Known rows, with every step that occurs
sapa/butefis/fuzela/vavet/nudo/tato: [  6  -7  -2 -33  10  23  -9 -20   9  34 -25 -26 -14  10  40  -5  -9  33
  25 -29  -9   6]
butefis/fuzela/vavet/nudo: [ 16   5  -7 -28 -10   4  -7 -12  12  -8 -43 -29  -4   9   9  -6   1  37
  33   3 -26   9]
nudo/vavet/fuzela/butefis: [  2   5 -13 -56   2  24  -1  14   6  -3 -24  51   8  12  11  -3   5  29
  -3 -28 -23   4]
fumaso/salug/sapa/butefis/fuzela/vavet/nudo/dore: [  4  -8  14 -58   0  14 -31 -17  13  14 -29 -27 -22   6  39  25 -13  48
  -9  -9 -17  -3]
butefis/sapa/salug: [  5  -7  20 -54   6  -6 -31   2  13  31 -23  23 -16 -10   4 -11 -30   6
  -4 -15   2  30]
tato/nudo/salug: [ 12 -24  28 -19  20 -13  -8  -2 -13  34  -8  17 -16   4  10   9 -13   0
  10   7 -13 -14]
fuzela/butefis: [ -7  11 -10 -37  -7  25   5   9  -1  17 -18  55   8  27  -3  -9  24  10
  -4 -28  10   8]
sapa/salug/fumaso: [ -1 -10  22 -27 -25 -13   4   3   2  38 -16  17  -6  10   4 -14 -15 -13
  -3 -13  10  14]
sapa/salug: [ 20  -7  21 -20  -3  -1  -8   2  -4  36 -28  17 -11 -12   6 -12  -7  -1
  -3  -2   6  27]
fuzela/vavet/nudo: [ 10 -10  -1 -12 -13   7   0 -19  12   0 -47 -25  -2  10   3  -9   0  32
  36  21 -26   4]
dore/nudo/vavet/fuzela/butefis: [  1   7 -13 -52  -3  27  -6   5  12   2 -22  66   4  17  17  -3   7  28
   9 -23 -24   4]
tato/nudo: [  9   5  -1 -15  -2 -25  -8  -9  10   3  -4  -1   0  10  11 -17 -19   4
  49  11   9   7]
fuzela/vavet: [-17  24  15  -1  -4  38  -3   1 -11   1 -36 -16  16  -7  18 -10   8  17
   3 -16 -22  13]
vavet/nudo: [ 22 -27 -11 -12 -11 -19   1 -19  20   0 -21 -14 -14  16  -9  -2  -6  20
  34  31 -11  -5]
butefis/fuzela/vavet/nudo/salug: [ 17 -23  24 -28  14   7  -9  -4 -13  27 -35  -4 -19   3   8  17   1  23
  -1   1 -37 -13]
butefis/fuzela/vavet/nudo/dore: [ -6  -2   9 -35   5  11 -26 -13   9  -7 -17 -41 -19  11  28  17  14  42
  -3   3 -21  -9]
sapa/butefis/fuzela: [ 38  37 -26 -48   8   1 -11  -2   1  11  -2   4   0  -9  28   6 -14  16
  -9 -41   3  17]
fuzela/butefis/sapa/salug/fumaso: [-13  -7  18 -64 -20  -9  -9   6  13  40 -18  40  -7  20   2 -16 -23  -5
  -5 -30   9  19]
nudo/vavet: [-14  28  18   6  17  16 -18   5   4   7 -14 -17   3 -18  -3  -3 -25   8
  12   3 -19  -2]
tato/nudo/dore: [-11  -2  14 -26  10  -9 -26 -11   8   1  11 -21 -16  11  30   9   0  19
   9   7   3 -10]
nudo/tato: [-19 -13   9  -5  16  16  -6  -4  -1  25   9 -12 -13   7  25  -1  -2   4
   3 -27   8  -3]
nudo/vavet/fuzela/butefis/sapa/salug/fumaso: [-10  -7  19 -73 -15  -8 -15   9  17  32 -23  37  -7  11   9 -14 -35   6
  -4 -30  -9  17]
vavet/fuzela/butefis/sapa/salug/fumaso: [ -5 -17  13 -74 -20 -13  -9   8  15  30 -18  42  -8  17   9 -13 -27   3
  -7 -31  -2  17]
salug/sapa/butefis: [ 31  -3  -6 -38  -3   9   2 -22  25  34  -5  22  -2  -4  27   6 -54   8
  -7 -16   5   6]

Rows
[  9  -8 -22 -57  -7  17   8  12   4  -8 -17  60   7  21  13  -2  17  26
  -9 -30 -14   5] -> vavet/fuzela/butefis
[  8   0  15 -86   8  -2 -35   7  20  32 -37  47 -12  -2  12 -19 -37  23
  12 -24  -9  35] -> tato/nudo/vavet/fuzela/butefis/sapa/salug
[  6  45   2 -43   0  37 -10  -2   0   6 -33 -11  13 -11  38  -3 -18  28
  -6 -48 -20  23] -> salug/sapa/butefis/fuzela/vavet
[-20  -8  10   2   7  22 -16 -24  11  38  13  18 -21  17  36   1   2   1
  27 -16   6  -4] -> dore/nudo/tato
[-11 -19   9 -14   8  21  -6 -17   8  25 -24 -30 -15  13  27  -7  -2  26
  28 -13 -10  -1] -> fuzela/vavet/nudo/tato
[ 10  51  -4 -34   2  39 -10  -1 -11   9 -37 -13  16 -14  37  -6  -1  28
  -3 -45 -20  25] -> sapa/butefis/fuzela/vavet
[ 32  30 -18 -59   5  -1 -11  -3  16   7   3   5  -4  -5  29  11 -36  16
 -14 -46   4  14] -> salug/sapa/butefis/fuzela
[ 26  -1  -3 -51 -15   7 -12 -16  16  13 -55 -15  -7   5  19   1 -26  43
  26  -9 -22  14] -> fumaso/salug/sapa/butefis/fuzela/vavet/nudo
[-11 -10  22 -51 -18 -18 -11   4  13  35 -12  21 -10  11   3 -14 -31  -9
  -4 -21   6  16] -> butefis/sapa/salug/fumaso
[-25   8  -9 -75   9   9 -28   7  22   6  -6  48  -3  22  -4  -5 -17  17
  -4 -36  -1  10] -> fuzela/butefis/sapa
[  8  36  12 -46   7  39 -12   0  -7  16 -35  -6   7 -12  40   5 -17  28
 -15 -49 -26  17] -> nudo/salug/sapa/butefis/fuzela/vavet
[  4   1  16 -78   4   9 -38   0  22  36 -34  62 -16  -1  14 -12 -28  20
   7 -22 -13  32] -> dore/nudo/vavet/fuzela/butefis/sapa/salug
[ -8  -9   5 -25  10  18 -10 -13   7  19 -21 -33 -16  13  31  -5  -2  30
  25 -25 -10   3] -> butefis/fuzela/vavet/nudo/tato
[ 37  22  -9 -67  12  -8 -16  -5  13  20   0  11 -10  -2  34  12 -42  17
  -5 -43   0  10] -> tato/nudo/salug/sapa/butefis/fuzela
[ 11  -5  -3 -21   5   2 -17  -7  20 -20  -6  16  -5 -14  27   8 -24  26
  17   7 -48  -6] -> dore/nudo/vavet/fuzela
[ 26   3  -8 -44 -12   7  -6 -20  23   3 -44 -21  -5   9  18  -3 -22  40
  29  -3 -24  11] -> salug/sapa/butefis/fuzela/vavet/nudo
[-19   5 -11 -85  10  11 -38   1  34  -2  -8  60  -6  16  12  -1 -29  30
   8 -31 -24   7] -> dore/nudo/vavet/fuzela/butefis/sapa
[ 42  11 -12 -66   9  -5 -12  -8  16  18  -6   7 -15  -1  27  17 -38  22
 -10 -36  -6   6] -> vavet/nudo/salug/sapa/butefis/fuzela
[ 33  26 -13 -67   1   0 -17   1   9  17  -8  13  -6  -9  30  15 -39  19
 -16 -52   6  18] -> fumaso/salug/sapa/butefis/fuzela
[  3 -15   9 -47   5  22 -15 -17  12  40 -33 -18 -19   8  42   3 -28  35
  20 -37  -7   9] -> fumaso/salug/sapa/butefis/fuzela/vavet/nudo/tato
[  7  38  11 -42   2  41 -17 -10  -1  22 -33   9   3  -7  45   5 -15  26
  -2 -43 -27  16] -> dore/nudo/salug/sapa/butefis/fuzela/vavet
[ -1 -25   7 -24   4  -4 -21 -18  15  -1  -2 -29 -25  14  16  20   9  30
  -1  23 -11 -18] -> vavet/nudo/dore
[-16   5 -12 -92  15  -1 -35   7  31  -7 -11  46  -2  15  10  -8 -38  33
  13 -33 -21  10] -> tato/nudo/vavet/fuzela/butefis/sapa
[-19   3 -11 -88  16   8 -32  10  28  -9  -9  45  -2  11   6  -1 -31  31
  -4 -36 -24   8] -> nudo/vavet/fuzela/butefis/sapa
